Every row comes from one small tree of marks. Brackets hold a mark, then the marks that hang from it, in the order of their numbers. Every link used is in the known rows. Which tree was each row made from?
Known rows
{Z_677 {Z_582 Z_609} {Z_817 Z_890} Z_903}: [-21 -14   9 -15  26  23  -6  17  17  -5  -8 -19 -48 -48  58   2  38  -9
  11]
{Z_903 {Z_677 Z_582} {Z_817 Z_890}}: [-11  -1  -9 -10   0 -23 -17  36   2  23  16  33  -5 -11  -8 -14  -7  -8
 -17]
{Z_817 Z_903}: [  7  10  -8  27  -8  -5  20 -59  18 -24 -11 -15  35   7  13  11  -3   3
 -17]
{Z_677 {Z_903 Z_817}}: [ 11  14 -34   7  -9 -12  13 -21  21   2 -16  -8   1 -11 -18  20   7 -15
  34]
{Z_609 Z_582}: [ -5 -17  -9  42 -26  -1  14   8  -1 -26 -24 -27  28  49  44  10  -6   2
 -36]
{Z_903 Z_677 Z_817 Z_942}: [ 30   9 -11 -11 -22 -24 -12  17   0  23  13  35   7  48 -71  -8 -30 -17
  10]
{Z_609 {Z_582 Z_677}}: [ -5  -2  -6  37 -23  -9  19  37 -21 -24 -17 -31  28  48  30  11   6  17
 -22]
{Z_942 {Z_903 Z_677}}: [ 15  13 -22  -5  -5  -9  25 -52   0   8  10 -16   8  28  -1   7  -8   3
  26]
{Z_582 Z_609}: [ 14 -24   2  17 -26   9  27  -5  23 -49 -27 -39 -13  78  49  -2  14   9
   2]
{Z_903 {Z_817 Z_677 Z_890} Z_942}: [ 20  -4  -6  13 -11   7 -26   1 -10  12 -10  50  24  18 -61 -20 -33  10
  -8]
{Z_942 Z_903}: [ 23   1 -33  15 -11  12  32 -51  15 -21  -6 -30  17  22  27  15  -8   2
  16]
{Z_903 {Z_677 {Z_817 Z_890}}}: [ 16  12 -18  12  10  -3   2 -25  -1  10  10  12 -18  -3  22 -18  12   6
  10]
{Z_817 Z_677}: [  3  13   4  23 -16  -7  21 -42  -6 -25  -7 -10  21  31   0  -4  -5  10
  -5]
{Z_582 Z_609 {Z_677 {Z_817 Z_890} Z_903}}: [  8   0  -6   1  15  16  13  12  -3 -10 -18 -27 -48  -2  27  -2  45  26
  54]
{Z_609 {Z_582 {Z_677 {Z_817 Z_890}}}}: [  1  -5 -16  36  -4   7   7  31 -21  -9 -11 -17   8   2  43   1  20  21
 -16]
{Z_942 {Z_903 {Z_677 Z_582 {Z_817 Z_890}}}}: [ -1   8 -11 -24  21   3   6 -26  -1  25  30  -1 -13 -43  22   0   7  -5
  10]
{Z_677 Z_582 {Z_817 Z_890} {Z_903 Z_942}}: [-13  -1   1   1  31  27 -29  23   2  11   5  18 -20 -71  17  -1  -8 -24
  -5]
{Z_942 {Z_903 {Z_817 Z_890}}}: [ 28  -7 -52   8  -3  13   9 -36  20   4 -11   3  12  -3   1   6  -9   8
  20]
{Z_942 {Z_903 {Z_677 Z_582} {Z_817 Z_890}}}: [ -2  -1 -22 -29   8 -12  -4  -1   3  36  19  17   2 -24 -16   0  -9  -3
   8]
{Z_817 {Z_677 Z_582} Z_890}: [-30  -3  17  20   6   6 -12   0 -14 -17  -4  15  17 -14  31 -17 -13  14
 -40]
{Z_677 Z_582 Z_817 {Z_903 Z_942}}: [ -8   9  12 -15  14  13  -8  17   6   4  19  -7 -17 -58   3  14  -3 -39
   6]

Write each row's tree
[  8  14 -34  23  23  20   1 -36  11   2 -14  -3 -22 -53  35   2  22  -2
  29]
{Z_677 {Z_817 Z_890} Z_903}
[  2 -16  30 -47 -20 -20 -16  63   4  19  19  20 -16  52 -50  -8 -16 -23
  -4]
{Z_903 {Z_677 {Z_582 Z_609}} Z_817 Z_942}
[  2   5   5  17  18  -6 -37 -26 -12  20  -6  49  28  10 -30 -19 -36  18
 -23]
{Z_817 Z_890 {Z_903 Z_677 Z_942}}
[-29 -12  22 -12   4   5   8  21  17 -25 -14 -37 -25   9  43  14  15 -15
   2]
{Z_677 {Z_582 Z_609} Z_903}
[ 32 -14 -27  26 -12  12 -23  23  10  -1 -18  40  16  26 -24 -14 -35   0
 -12]
{Z_903 {Z_817 Z_890} Z_942}
[-11 -14  19 -22   9  -1  -4  20   3   7  14  -1 -42   0  43 -18  23  -2
  -5]
{Z_903 {Z_677 {Z_582 Z_609} {Z_817 Z_890}}}
[ 10  26 -28   7  -8 -18  22  14  -1  -3  -8 -13  -2  -5 -32  18  17   3
  43]
{Z_582 {Z_677 {Z_903 Z_817}}}
[ 23   6  -7   7   9   5 -23   0 -13  21  14  36 -11   9 -13 -24 -16  -1
   4]
{Z_903 {Z_677 {Z_817 Z_890}} Z_942}
[  1 -10   8 -44 -17  -5  24 -21   8   5  10 -22  -1   9 -28  16  11  -2
  20]
{Z_942 {Z_903 {Z_817 {Z_677 {Z_582 Z_609}}}}}
[  2   2  11 -30 -16 -25 -19  51   0  26  29  34   4  17 -57  -6 -31 -32
 -14]
{Z_903 {Z_677 Z_582} Z_817 Z_942}
[-31  -1  41   7  18   6 -37 -17 -20   7   2  40  43 -31 -30 -15 -36  12
 -55]
{Z_817 {Z_677 Z_582} Z_890 {Z_903 Z_942}}
[-23   0  24   1  23  -7 -42   4 -13  22   8  46  28 -16 -20 -17 -35   3
 -47]
{Z_817 Z_890 {Z_903 {Z_677 Z_582} Z_942}}
[ -9   9 -16  13 -11 -20   9  38 -17   7 -17 -19  14  10 -21  25  15   5
  13]
{Z_609 {Z_582 {Z_677 {Z_903 Z_817}}}}
[ 21  14  -5  18  13  11  -3 -11 -10  -1   3  12  11 -27 -12  -7   1  21
   1]
{Z_582 {Z_677 {Z_817 Z_890 {Z_903 Z_942}}}}
[-31  -2  48 -24   3   3 -14  18 -13  -4  -5  -4  -8  15 -28   3  -8  -7
   2]
{Z_817 {Z_677 {Z_582 Z_609} {Z_903 Z_942}}}
[-18   9  -7  29  -5 -12  12  32 -24  -8 -22 -30  19  19  13  21  10  12
   2]
{Z_609 {Z_582 {Z_677 Z_903}}}
[ 20   4   9 -14   3  12  12  25  -6  -8  -6 -29 -41  21 -15   7  28   6
  56]
{Z_582 Z_609 {Z_677 Z_817 {Z_903 Z_942}}}
[-13  -1   3   6  21  11  -3 -27  16  -5  11   0   4 -76  45   2  16  -9
 -36]
{Z_677 Z_582 {Z_817 Z_890 Z_903}}
[ 18   3 -34  -4  -3   3   6 -52   0  15  -3  11  20 -13 -30   3  -6  19
  23]
{Z_942 {Z_903 {Z_817 Z_677 Z_890}}}
[ 20  26  -9   9  -4  -6  35 -37   1 -15  10 -28   6 -26   1  13  30  10
  16]
{Z_582 {Z_677 {Z_817 Z_903}}}
[-39 -13  44  -6  15   3 -16 -28  -7  -7 -10   7  14 -13   9 -11   7  27
 -39]
{Z_817 {Z_677 {Z_582 Z_609}} Z_890 Z_903}
[-24 -11  42  -9 -14  -2  16   3  -2 -30  -2 -25  -3  34  21  -3   8   3
 -21]
{Z_817 {Z_677 {Z_582 Z_609}}}
[  3  14  -4 -34   7  -7  25 -31   3  19  40 -21 -14 -33  12  11  10 -19
  18]
{Z_942 {Z_903 {Z_677 Z_582 Z_817}}}
[ -8 -10  29 -30  11  19  -6  29  11  -4   6 -22 -43 -22  12  11  15 -32
  15]
{Z_677 {Z_582 Z_609} Z_817 {Z_903 Z_942}}
[  0 -16  34 -30 -26  -4 -11  37  -2   0   8  14   3  36 -56  -5 -18 -13
 -11]
{Z_903 {Z_817 {Z_677 {Z_582 Z_609}}} Z_942}
[-12 -19  13 -13 -11  -2  -8  22   4  -4  -6  13  -7   8  -4 -12   7  10
 -13]
{Z_903 {Z_817 {Z_677 {Z_582 Z_609}} Z_890}}
